Every row comes from one small tree of marks. The marks that hang from a mark follow it in brackets, in the order of their numbers. Every link used is in the known rows. Which tree was each row made from?
Known rows
q498[q513[q5 q969] q806]: [2.299 1.298 -0.478 2.382 0.346 -0.919 -0.648 2.334 -1.428 -0.425 0.093 0.996 5.078 -3.365 9.070 1.677 1.435 1.656 -2.172 -2.986 1.900 2.356 -1.406 -2.331 4.059 3.075 -2.210 3.220 2.700]
q385[q513[q5 q498[q806] q969[q111 q598[q450]]]]: [3.405 2.773 -2.742 1.137 -1.965 -3.641 -0.781 -1.027 -0.107 -1.935 0.194 2.348 3.028 -0.256 2.613 -0.237 -2.614 0.485 -2.069 -4.391 -1.875 0.755 -0.733 -1.270 3.487 1.215 -0.103 2.876 2.922]
q111[q969[q513[q5[q598]]]]: [-1.418 -2.144 0.159 -3.571 -3.336 -1.433 0.739 0.928 -0.304 -2.011 -2.321 -3.491 3.133 1.016 -0.763 -1.068 2.042 1.101 2.551 1.822 0.783 1.579 -1.480 0.234 0.338 1.486 0.348 0.091 0.604]
q598[q450]: [-0.407 -0.401 1.693 -0.601 -0.734 -0.354 -0.227 0.711 -2.957 0.404 -0.611 -0.607 -0.883 -1.498 -1.379 2.338 -4.782 -0.381 6.219 -1.511 -0.342 -2.228 0.687 -0.560 -0.288 3.644 1.772 1.907 0.247]
q598[q450[q111[q969] q513[q385 q498[q806]]]]: [0.377 -1.142 2.062 2.256 2.296 0.667 -0.651 -0.171 -0.368 3.430 0.957 -0.471 -4.020 -0.282 -3.531 1.373 -2.255 -1.980 -0.005 2.832 1.651 -1.627 2.825 2.160 -4.306 -0.116 1.344 -2.615 -0.278]
q385[q513[q5 q969]]: [2.852 2.492 0.041 -1.547 -3.172 -0.400 1.045 1.013 -2.649 -7.142 -1.048 1.036 3.363 -2.201 1.389 1.148 0.285 1.098 -0.565 -3.966 -0.416 1.364 -1.621 -0.868 3.019 2.471 0.620 6.468 2.171]
q598[q450[q111]]: [-1.168 -0.899 1.873 1.414 0.053 -0.404 1.025 0.722 -3.118 1.141 1.059 -1.452 -1.145 -1.682 -2.509 1.662 -4.295 -2.102 5.166 -0.248 0.079 -2.449 1.406 0.408 -0.296 2.770 0.263 1.369 -0.521]
q111[q969[q598[q450[q513[q5 q385 q498]]]]]: [-1.568 -1.652 -1.674 -3.259 -2.302 -1.863 -0.131 2.684 1.613 0.604 0.163 -1.220 2.195 1.312 -2.068 -1.743 -1.459 1.340 0.940 1.642 0.032 0.404 -1.215 -0.205 -1.481 -0.092 1.178 -2.370 0.298]
q498[q513[q5 q969[q111 q598]] q806]: [1.329 0.345 -2.332 3.294 0.054 -3.049 0.271 3.699 -0.703 1.542 1.053 0.870 6.994 -2.360 8.825 -0.699 0.306 0.746 -2.615 -3.333 0.354 1.966 -1.012 -2.379 5.945 2.178 -3.258 1.713 2.916]
q450[q598]: [-1.320 1.195 0.453 -3.794 -0.716 4.328 0.913 2.613 0.019 -2.364 1.554 -0.121 0.158 -3.115 -3.023 -2.881 0.133 -1.063 3.993 -2.772 0.370 0.907 -1.846 -0.921 3.061 2.169 -0.049 3.037 -0.706]
q5[q513[q498 q969[q598[q450[q111]]]]]: [1.727 0.842 1.941 -1.454 -2.354 -2.276 -1.071 -3.658 0.521 3.050 2.670 1.684 -1.167 2.226 -0.961 1.403 -0.086 -0.795 -1.018 -1.569 -3.231 -1.001 -1.448 0.986 -1.201 -1.230 2.321 -1.315 -0.364]
q498[q513[q5 q385 q969] q806]: [0.615 0.582 -1.664 1.641 2.030 0.013 0.430 3.497 -0.008 -0.758 -1.415 3.228 2.288 -3.030 8.146 1.239 0.905 2.431 -2.660 -1.746 2.927 2.063 -0.305 -1.647 2.647 2.138 -2.792 2.491 2.468]
q513[q5]: [-0.626 0.880 -0.726 0.049 -2.578 0.496 0.584 3.768 -1.448 -3.493 -2.003 -0.457 0.809 -0.998 -1.180 1.290 -1.123 1.851 4.143 0.177 0.765 0.046 -2.733 -1.546 3.282 0.926 -0.281 3.915 -0.160]
q969[q111]: [-0.980 -0.989 -1.265 -0.142 -2.927 -0.159 5.318 1.668 -1.889 0.651 -0.163 -0.149 1.411 -1.681 -1.768 -1.851 -2.315 -1.986 4.808 -0.284 -1.632 -2.722 1.015 -0.004 1.685 0.373 0.791 0.648 0.275]
q498[q513[q385] q806]: [0.052 -0.381 -2.113 -0.092 1.992 3.500 2.414 2.777 -0.725 0.158 -1.017 2.675 0.821 -3.454 5.553 1.528 0.966 1.990 0.824 -1.393 3.894 1.026 3.680 -1.064 0.516 3.538 -0.895 0.835 1.201]
q111[q969[q513[q498] q598]]: [-2.397 -1.670 -2.899 -5.995 -5.283 -2.852 1.689 -0.526 1.556 -0.182 -0.288 -1.833 3.989 2.852 -1.529 -2.127 2.178 0.995 2.951 1.862 0.995 0.924 -0.001 0.996 -0.078 0.757 1.855 -3.722 0.663]
q385[q513[q5 q498]]: [2.789 3.186 -2.119 -2.575 -2.770 2.022 1.627 -0.570 -1.102 -6.096 -2.150 1.455 0.526 -0.997 -1.789 2.089 0.001 2.782 1.573 -3.315 -0.485 0.339 1.138 -0.711 1.414 1.430 1.857 4.025 1.880]
q111[q969[q513[q5 q385 q498[q806]]]]: [-1.877 -1.398 -2.130 -3.394 -3.158 -1.390 0.836 -0.096 1.973 -0.643 -3.317 -0.508 0.027 2.045 -0.872 -0.792 1.478 1.920 1.903 3.734 3.373 1.429 -0.370 1.253 -1.322 0.262 0.807 -2.095 1.022]
q598[q969[q111 q513[q498]]]: [-3.492 -1.999 -0.373 -0.791 -0.898 -1.765 0.983 -4.262 -0.885 1.713 -1.524 -3.673 1.628 2.780 -1.142 -1.488 0.615 -1.481 3.755 0.841 0.237 -1.996 2.453 1.430 -0.088 -0.610 0.768 -3.156 -0.847]
q111[q969[q513[q5 q385 q498] q598]]: [-3.580 -1.933 -3.905 -5.448 -3.972 -2.852 1.448 1.743 2.735 -1.077 -2.292 -0.691 2.268 3.443 -2.122 -2.080 1.569 2.513 2.138 2.939 1.715 1.101 -0.522 0.971 0.181 -0.356 0.402 -3.321 0.573]
q5[q513[q498[q806]]]: [3.058 1.322 1.199 -0.271 -2.602 1.868 -1.264 -3.973 0.223 2.838 0.687 1.824 -3.433 1.249 -1.159 2.890 0.486 0.174 1.266 -0.305 -0.120 -0.203 -0.072 0.015 -1.945 0.159 3.641 -0.405 -0.867]
q111[q969[q513 q598[q450]]]: [-2.686 -2.951 -1.261 -4.316 -4.405 -3.951 0.408 1.462 -0.150 0.501 -0.435 -3.296 4.575 2.236 -1.365 -1.720 -0.097 0.236 3.816 1.364 1.363 0.915 0.018 0.807 0.587 3.038 1.145 -2.278 0.736]
q385[q513[q5 q969[q111 q598[q450]]]]: [2.061 1.391 -1.302 -0.192 -2.821 -3.426 1.107 2.364 -2.201 -4.156 -0.244 0.528 5.019 -1.168 1.087 -0.595 -2.386 0.096 -0.702 -4.594 -2.249 0.657 -0.996 -0.962 4.597 2.270 -0.430 5.002 2.684]

Write each row's tree
[0.874 -0.285 0.982 3.407 3.833 3.257 -0.512 0.931 2.243 1.169 1.043 -0.381 -4.242 0.200 -3.240 -0.664 2.583 -0.835 -5.272 5.081 1.113 0.531 0.668 1.556 -3.771 -4.484 -1.003 -2.899 -1.842]
q450[q111[q969] q513[q5[q598] q385 q498[q806]]]
[2.551 0.716 3.047 2.489 -1.181 -0.382 0.128 3.035 -2.048 -0.962 0.052 -0.339 1.130 -0.663 -1.353 0.402 1.470 -1.651 -2.423 1.185 -0.639 -0.745 -1.840 1.115 1.710 -2.210 1.089 1.343 0.669]
q450[q513[q5 q969[q111]]]
[3.323 1.363 4.372 -2.314 1.165 1.366 -2.302 -6.422 0.648 0.972 1.718 1.641 -2.766 0.873 1.672 1.576 1.201 0.143 -2.587 -3.821 -7.272 -0.783 -2.521 -1.295 -2.595 -2.002 1.962 0.597 -1.185]
q5[q513[q498 q969] q598]
[-3.843 -0.464 1.442 -0.049 2.198 3.649 0.466 0.660 -0.105 -0.419 4.312 -3.843 0.897 -2.328 -3.420 -4.605 1.242 -3.884 1.379 -1.011 1.078 0.835 -0.908 0.017 2.000 0.410 -2.691 1.052 -3.214]
q450[q111 q598[q969]]
[0.105 -1.165 1.199 2.561 -1.120 0.711 0.862 5.070 -0.748 -0.145 2.810 -3.775 2.411 0.224 -4.850 -1.353 3.239 -1.963 -2.763 4.350 1.814 1.043 -0.715 1.777 0.337 -2.319 -0.438 -1.429 -1.481]
q450[q111[q969[q598]] q513[q5]]
[-2.135 -1.431 -0.762 0.329 -0.066 0.062 2.101 -0.400 0.666 0.328 0.222 -1.638 -0.693 0.332 -1.373 -1.450 1.471 -1.041 0.666 3.487 1.715 0.577 0.483 1.105 -1.012 -0.376 -1.653 -1.546 -1.194]
q450[q111[q969[q513[q5[q598] q385 q498[q806]]]]]
[4.255 3.472 0.015 1.378 1.018 -0.694 -2.041 -3.182 -0.729 -3.631 0.391 1.651 0.331 -1.393 3.326 1.405 -1.302 0.617 -2.965 -4.633 -2.498 1.093 -0.903 -1.732 1.421 1.412 -0.586 4.301 1.882]
q385[q513[q5[q598[q450[q111]]] q498[q806] q969]]
[1.237 0.302 3.664 2.326 5.699 1.873 -2.489 -2.243 -0.819 1.495 1.630 0.269 -4.048 -1.521 0.767 1.112 -2.076 -1.836 -1.205 -1.395 -3.387 -1.649 0.757 -0.907 -2.356 -0.131 -0.524 0.366 -1.670]
q5[q598[q450[q111 q513[q385 q498[q806] q969]]]]
[-2.021 -0.880 -1.313 -1.892 1.784 -1.407 2.760 5.467 -0.205 -2.105 -0.851 1.705 3.833 -1.795 3.786 0.361 0.555 2.675 -1.649 -2.708 -0.758 -0.025 0.867 -0.119 2.868 0.613 -3.079 1.304 2.495]
q498[q513[q5 q385 q969[q598[q450[q111]]]]]
[-4.031 -2.235 -1.275 0.336 0.615 -1.295 0.640 -3.855 0.271 2.498 -2.228 -1.915 -0.727 2.794 -0.389 -1.594 -0.084 -1.387 2.868 2.007 2.088 -1.577 3.155 1.456 -0.868 -0.829 -0.044 -3.490 -1.249]
q598[q969[q111 q513[q385 q498[q806]]]]
[-0.836 -0.252 0.201 -3.122 3.227 1.350 2.597 3.695 -0.147 -3.970 -2.243 1.930 2.533 -2.892 5.264 0.821 1.825 3.512 -2.116 -3.718 -2.523 0.037 0.147 -1.261 1.618 0.156 -2.576 2.752 2.280]
q498[q513[q5[q598] q385 q969]]
[-3.010 -2.201 -0.030 -0.672 -0.611 0.177 3.311 1.429 -0.238 -1.240 0.091 -2.561 0.293 -0.090 -2.483 -1.706 1.812 -1.238 1.558 3.321 1.121 0.285 0.327 1.422 -0.516 -0.132 -1.778 -0.480 -1.325]
q450[q111[q969[q513[q5[q598] q385]]]]
[2.145 -0.012 4.397 1.953 5.589 0.127 -4.008 -5.949 1.609 4.561 1.633 2.871 -6.921 0.979 1.811 1.690 -2.566 -1.146 -3.869 -2.124 -5.116 -1.072 -0.600 -0.491 -4.347 -1.295 -0.112 -0.384 -1.651]
q5[q513[q385 q498[q806] q969] q598[q450[q111]]]
[0.446 1.684 -0.102 4.255 2.122 0.373 -0.593 1.556 1.775 1.003 2.397 2.594 -3.349 0.844 -1.696 -0.018 2.218 -1.655 -5.788 3.932 1.998 -0.156 -0.213 2.189 -0.439 -4.898 -1.112 -2.553 -1.308]
q450[q111 q513[q5 q385 q498[q806] q969[q598]]]
[-2.288 -1.452 0.719 0.437 4.029 1.069 -1.104 -4.269 -0.047 1.065 -0.936 -1.983 -1.240 0.985 1.664 -1.643 -0.437 -0.966 1.527 -1.047 -2.726 -1.090 1.367 -1.564 -0.817 -0.305 -1.300 -1.066 -2.399]
q5[q598[q969[q111 q513[q385 q498[q806]]]]]
[0.864 -1.337 3.068 1.196 -1.055 2.943 2.653 2.093 -1.939 0.169 3.162 -3.289 0.566 -1.222 -4.836 -0.669 3.969 -3.354 -1.667 4.251 1.952 -0.068 1.432 2.827 -2.679 -1.621 1.419 -1.945 -1.453]
q450[q111[q969] q513]
[-1.567 -1.356 2.963 5.685 5.446 0.055 -4.763 -1.568 -0.839 3.680 0.404 -3.336 -3.420 1.651 -2.246 1.378 -2.678 -1.724 -1.170 2.420 2.002 -1.570 2.065 1.052 -3.093 -1.105 -0.778 -2.236 -2.207]
q598[q450[q111 q513[q5 q385 q498[q806]]] q969]
[1.940 0.596 1.924 -0.640 3.559 4.165 -2.157 -4.467 2.145 2.179 -0.183 3.149 -7.077 1.035 -0.035 1.661 -0.355 1.038 -1.165 -1.487 -3.624 -0.420 0.470 -1.477 -3.984 -1.259 1.306 -0.263 -2.569]
q5[q513[q385 q498[q806]] q598]
[1.370 1.229 1.242 2.527 4.246 4.366 -3.307 -0.176 1.323 -0.047 -1.572 1.126 -5.100 0.812 -1.602 1.568 1.319 0.948 -2.921 2.129 0.770 -0.260 0.774 -0.166 -2.522 -3.209 0.534 -1.079 -1.813]
q450[q513[q5[q598[q969]] q385 q498[q806]]]
[1.897 3.509 -0.974 -0.609 -2.134 -1.604 -1.098 -5.790 0.993 0.763 1.718 4.279 -1.105 -0.620 5.089 0.809 -0.083 -0.296 -0.252 -1.053 -0.345 -0.478 -2.754 -0.890 -0.866 -0.761 1.971 -0.728 0.970]
q513[q498[q806] q969]
[-0.961 -1.971 2.044 5.379 4.621 -1.589 -4.085 -1.180 -0.547 5.149 -1.319 -2.984 -2.274 1.987 -1.810 0.330 -4.551 -1.756 -0.409 1.255 0.148 -2.329 2.023 0.493 -2.357 -1.368 0.003 -2.498 -0.849]
q598[q450[q513[q5 q385 q498[q806]]] q969[q111]]
[-3.027 -1.632 -4.144 -3.752 -3.619 -2.910 0.228 1.306 2.968 0.100 -1.868 -0.440 1.989 3.293 -0.715 -2.092 1.220 2.100 1.562 3.215 2.774 1.947 -0.676 0.635 0.435 0.218 -0.040 -3.251 0.531]
q111[q969[q513[q5 q385 q498[q806]] q598]]
[-0.202 -0.262 -1.260 2.998 1.206 1.426 0.224 2.817 2.719 1.753 1.635 0.152 -2.492 1.422 -4.092 -1.298 2.504 -0.903 -4.572 5.858 3.123 0.816 0.735 2.200 -2.231 -4.339 -0.794 -4.157 -1.630]
q450[q111[q969[q598]] q513[q5 q385 q498[q806]]]
[0.162 -0.082 -0.381 -2.744 -1.863 -1.502 1.551 -2.170 2.602 2.817 0.564 4.379 -2.901 2.442 -1.512 -0.398 -0.426 -0.106 -1.677 -0.570 -3.239 -1.808 -0.440 1.453 -1.823 -3.052 2.060 -2.342 -0.162]
q5[q513[q385 q498 q969[q111 q598]]]
[2.955 2.494 -0.478 1.944 1.930 1.389 -2.487 -2.978 -1.087 -2.985 -0.406 -0.620 -0.105 -0.875 0.985 1.510 -1.600 1.148 -0.925 -3.776 -1.257 0.929 1.083 -2.025 0.742 1.832 -0.624 3.485 0.476]
q385[q513[q5[q598[q450[q111] q969]] q498[q806]]]
[1.283 3.155 -2.929 1.812 -1.501 0.305 -2.087 -1.092 1.340 -0.212 -1.631 2.154 -2.087 0.298 1.004 2.004 -1.511 2.377 2.183 0.632 1.325 0.111 -2.333 -1.954 1.642 -0.600 0.321 0.866 0.348]
q513[q5 q498[q806]]
